Every row comes from one small tree of marks. Brackets hold a mark, then the marks that hang from it, in alphabetical order. Every link used is in the known rows. Which tree was each row made from?
Known rows
[K S [V C]]: [-29.8  38.3 -15.4  -7.5   1.4 -12.5  47.5 -15.4  19.8  12.8 -19.2  20.6
  30.4  -7.9 -21.0  14.0  -8.8  14.5  -3.2  13.6 -52.5]
[K S [V [C B]]]: [-21.9  26.7 -14.8  -9.5  -7.6 -11.4  31.7  -8.6  15.6  11.2 -12.3   2.9
  30.7  -0.4 -24.5  18.2 -18.3  10.0 -22.9  18.7 -52.7]
[B [C [V K]]]: [  0.3 -53.2  19.9  12.6  73.0  81.4 -17.3  60.2 -23.8 -37.5 -23.2  42.9
 -29.0  22.3 -15.1  31.7  46.6   2.1   0.8 -28.0  14.1]
[C B]: [ 12.5 -25.3 -36.8 -10.7  18.5  33.1 -42.3  39.3 -17.2   4.3  -5.3  -1.1
 -35.9   5.6 -31.4  20.2 -28.8 -12.3 -18.1  -5.4   8.2]
[Q Y]: [  4.0 -22.2 -19.7 -19.3  36.4  40.0 -15.9  53.5   1.4  -0.5 -27.2  62.2
 -56.1   5.8  11.9  32.9   8.3   2.6  44.2 -21.8  34.4]
[S R]: [-25.3   3.6 -24.4  -2.2  11.2   7.1   5.2 -19.4  -8.0  22.1 -18.7  16.5
   0.0 -20.5   7.2  -9.7 -22.1 -32.9  51.4 -24.1   9.3]
[R E [S [K [V C]] [Q Y]]]: [ 19.6  45.5  -0.2  18.7 -67.4 -59.1  53.0 -10.2  -4.9 -37.9  51.6  -1.9
 -18.2   3.0   7.5 -52.7   1.2  -6.3 -29.6  13.1  29.2]
[B C]: [ 16.2 -36.6  -5.9  16.0  55.0  76.2  -9.6  54.9  -2.1 -15.9 -22.3  50.8
 -26.9   8.9  13.9  32.6  39.6   9.1  21.5 -31.0  14.9]
[C B [V K]]: [ -9.7 -49.7  -0.5 -16.1  44.4  39.5 -53.1  47.3 -48.3 -26.6  -5.6 -11.8
 -38.7  24.3 -73.0  19.9 -19.5 -22.1 -46.2  -1.9   7.5]
[R E [S G [Q Y]]]: [ 49.9  43.9 -22.3   2.8 -33.8 -15.5  30.2   3.2 -22.4 -32.2  56.7  13.7
 -51.6 -16.8   9.1 -27.3  23.5  26.4 -20.6  17.0  58.7]
[V [C B] [K [S G [Q Y]]]]: [ 40.6 -29.5   3.4   6.0  -9.8  17.8 -28.8   5.0  -9.2  -6.3  -5.0 -48.8
 -18.7  -5.0 -18.9  13.8  29.4  26.2  14.7  21.2  -9.4]
[S [K V] [Q Y] [R E]]: [-14.3  35.9  21.1   3.1 -62.3 -69.7  29.3 -43.9  34.6  24.2  36.5   3.3
  41.0   3.0  60.7 -52.7 -31.8 -23.4   7.1   1.2  21.8]
[K [S [Q Y] R] V]: [-30.5  59.5  -9.9 -15.4 -21.8 -57.6  34.0 -20.3  37.2  17.8 -13.7  24.0
  53.1  -4.1  44.1  -6.3 -23.6   3.9  -7.3  -3.7 -31.3]
[V [C B] [K [S G]]]: [ 32.9 -28.4  -4.2   6.7   2.8  34.1 -20.8  -4.6 -14.0 -11.9  -5.8 -49.7
 -29.7  -5.1 -40.5  20.9  27.9  14.9  23.1  25.4 -19.3]
[K [S [Q Y] R] [V [C B]]]: [-24.9  30.0   4.4  -8.7 -41.4 -51.5  31.3 -27.2  23.8  28.2 -11.1  -7.6
  69.9  -9.2  29.0  -6.6 -25.5   6.7 -14.2   6.6 -38.6]
[B [C [V [K [S G Q R]]]]]: [  9.8 -32.6  23.9  14.4  47.3  48.2 -13.5  33.5 -10.7 -27.0 -15.4  20.6
   0.9  13.3  18.7  21.1  47.2   8.6  -7.3 -24.2   9.1]
[Y Q]: [-27.0  10.4 -34.9 -13.5  49.4  37.1 -36.9  33.6 -18.9  28.3  -5.3  35.0
 -41.3 -32.5 -50.3   1.0 -32.1  43.1  30.9 -22.5  10.0]
[V [C B] [K S]]: [ 19.5 -32.8  -2.9   8.3  -1.3  24.7 -21.0   7.9 -20.6 -20.5 -13.5 -48.2
 -21.6   2.4 -46.2   8.1  21.6  -6.0  27.5  15.2 -23.6]
[V [C B] K]: [ 12.6 -56.2  -2.0  10.4  22.1  62.0 -25.4  12.7 -33.8  -7.3 -10.7 -29.2
 -42.6  -4.6 -71.5  12.1  13.2   5.3  35.7  13.2  -4.8]
[B [C [V [K S]]]]: [  4.2 -41.8  19.3  11.9  62.6  62.9 -14.7  58.3 -17.1 -43.9 -24.0  34.3
 -18.8  25.3  -2.4  29.8  50.7  -3.2  -3.7 -27.2   5.1]

Which tree is each row?
[-28.8  -9.2   2.1 -12.0  37.3   2.3 -12.1  15.2 -29.3 -27.1 -21.1   5.7
 -11.9  11.0 -37.0   0.2   1.6 -30.7  -2.1 -12.5  -5.1]
[C [V [K [S R]]]]
[ 18.2 -11.2   8.8  11.0  -9.8   3.7   1.7 -26.4  -2.1   3.2 -14.4 -32.0
  -1.4 -20.6   2.1  -2.5  36.8  18.2  57.2  10.5  -7.8]
[V C [K [S G [Q Y] R]]]
[ 11.7 -33.2   5.4 -20.9  22.7   9.9 -56.2  44.9 -29.6 -27.3  -2.3 -22.1
 -24.2  25.2 -32.4  23.2  -6.2  -6.5 -59.2   3.4   6.4]
[C B [V [K [S G [Q Y]]]]]
[-13.1  66.4 -10.9 -17.2 -16.8 -43.8  34.4 -38.1  46.2  30.7  -2.1  21.4
  41.6 -15.2  51.7  12.1 -14.8  31.6 -13.9  11.0 -25.1]
[K [S G [Q Y] R] V]
[-21.5   7.6  -8.7  13.5  -3.9 -11.8  22.8 -18.1  29.8  17.8  -8.7   9.4
  -4.4   4.2 -15.1   1.1 -28.4  -9.7   1.1  -0.4 -23.3]
[S [K [V C]]]
[ -4.5 -33.2  -0.5 -17.7  28.3  13.5 -50.2  43.7 -38.7 -36.0  -7.4 -24.1
 -23.8  28.8 -54.8  16.9 -13.4 -29.6 -53.1  -0.6  -6.3]
[C B [V [K S]]]
[-21.2 -10.7  -2.2 -13.6  46.5  10.2 -17.1  30.9 -29.8 -31.9 -21.0  11.7
 -23.5  14.7 -47.8   7.8   6.5 -21.3 -12.0  -9.6  -4.8]
[C [V [K S]]]
[  9.2  17.3  13.8   7.7 -70.1 -74.1   3.1 -29.1  22.4  16.6  30.6 -15.1
  27.9   1.6  76.0 -62.0 -17.9 -40.8  25.1 -13.3  42.1]
[S K [Q Y] [R E]]
[ 12.0  43.7  19.8   0.7 -55.2 -49.6  29.5 -69.4  48.6  42.6  53.3  -0.7
  25.0 -12.2  71.5 -26.2 -18.8  17.8  -2.4  21.6  32.1]
[S G [K V] [Q Y] [R E]]
[  7.3 -38.0  19.7  13.9  53.6  49.2 -18.5  58.2 -15.8 -38.3 -21.6  28.0
  -6.7  22.3   4.1  19.6  47.6   4.5 -14.1 -28.8   6.0]
[B [C [V [K [S Q]]]]]
[  2.8 -22.8   9.4 -19.8  14.2  13.4 -37.2  15.2 -40.1 -29.7  17.6 -31.2
 -16.2  21.5 -45.3   8.1  -8.0 -26.6 -44.0  14.2   7.8]
[C B [V [K [S G [R E]]]]]
[ 11.3 -31.3  29.2   9.4  47.2  63.3  -0.6  29.8 -19.2 -38.5   1.4  26.1
 -11.4  17.1   7.5  20.4  56.0  -0.2   4.7 -11.8  18.5]
[B [C [V [K [S G [R E]]]]]]
[  1.2  12.2   1.0 -10.7 -31.6 -24.9   6.0  -8.2  -9.9  23.4  22.9  18.7
  21.7 -18.3  43.5 -44.8  -6.5 -10.8  37.2  -9.6  50.4]
[S [Q Y] [R E]]
[-15.5  -0.4  -7.8  11.6  -9.7 -10.4  11.8 -13.8  26.8  17.3  -3.9  -2.9
  -4.2   9.0 -17.3   3.9 -34.7 -13.3 -12.8   2.8 -24.0]
[S [K [V [C B]]]]
[-12.1  64.0   1.8  -5.5 -41.3 -42.2  62.5 -70.9  23.7  40.5  26.1  -7.2
  69.5 -32.7  16.5 -18.6  -7.0  35.0 -10.4  36.1 -28.2]
[K [S G Q [R E]] [V C]]
[ -4.8  47.0  -4.9  15.3 -38.6 -59.4  17.3 -79.7  54.2  58.7  18.7 -19.8
  38.2 -24.5  55.6 -19.5 -43.0  16.7 -20.0   3.7  -7.0]
[S G [K V] Q R]
[-26.0  11.6  19.3  15.7 -53.2 -69.2  21.5 -44.3  41.7  43.0  -7.6  -6.8
  52.3  -7.3  61.0 -34.3 -37.9 -14.1  13.4 -16.8  -3.3]
[S [K [V C]] [Q Y] R]
[ 38.0 -22.9  -3.3  10.1 -10.0  14.7 -26.6  -4.3 -12.1  -3.5  -2.4 -58.2
 -12.2 -10.9 -31.0   7.0  24.2  24.1   7.1  23.3 -18.0]
[V [C B] [K [S G Q]]]
[ 35.5  25.7  12.4   5.2 -62.8 -54.2   3.5 -54.5  35.7  34.3  47.5 -19.0
  11.9 -14.3  87.2 -35.2  -5.5   0.8  15.6   7.6  51.9]
[S G K [Q Y] [R E]]
[-35.9  31.0  -4.5  -6.8 -24.5 -28.0  41.8 -41.3  15.7  20.4 -11.9  -9.6
  55.3  -8.9  -3.4   2.7 -28.2 -10.0  -3.0  12.8 -52.6]
[K [S R] [V [C B]]]
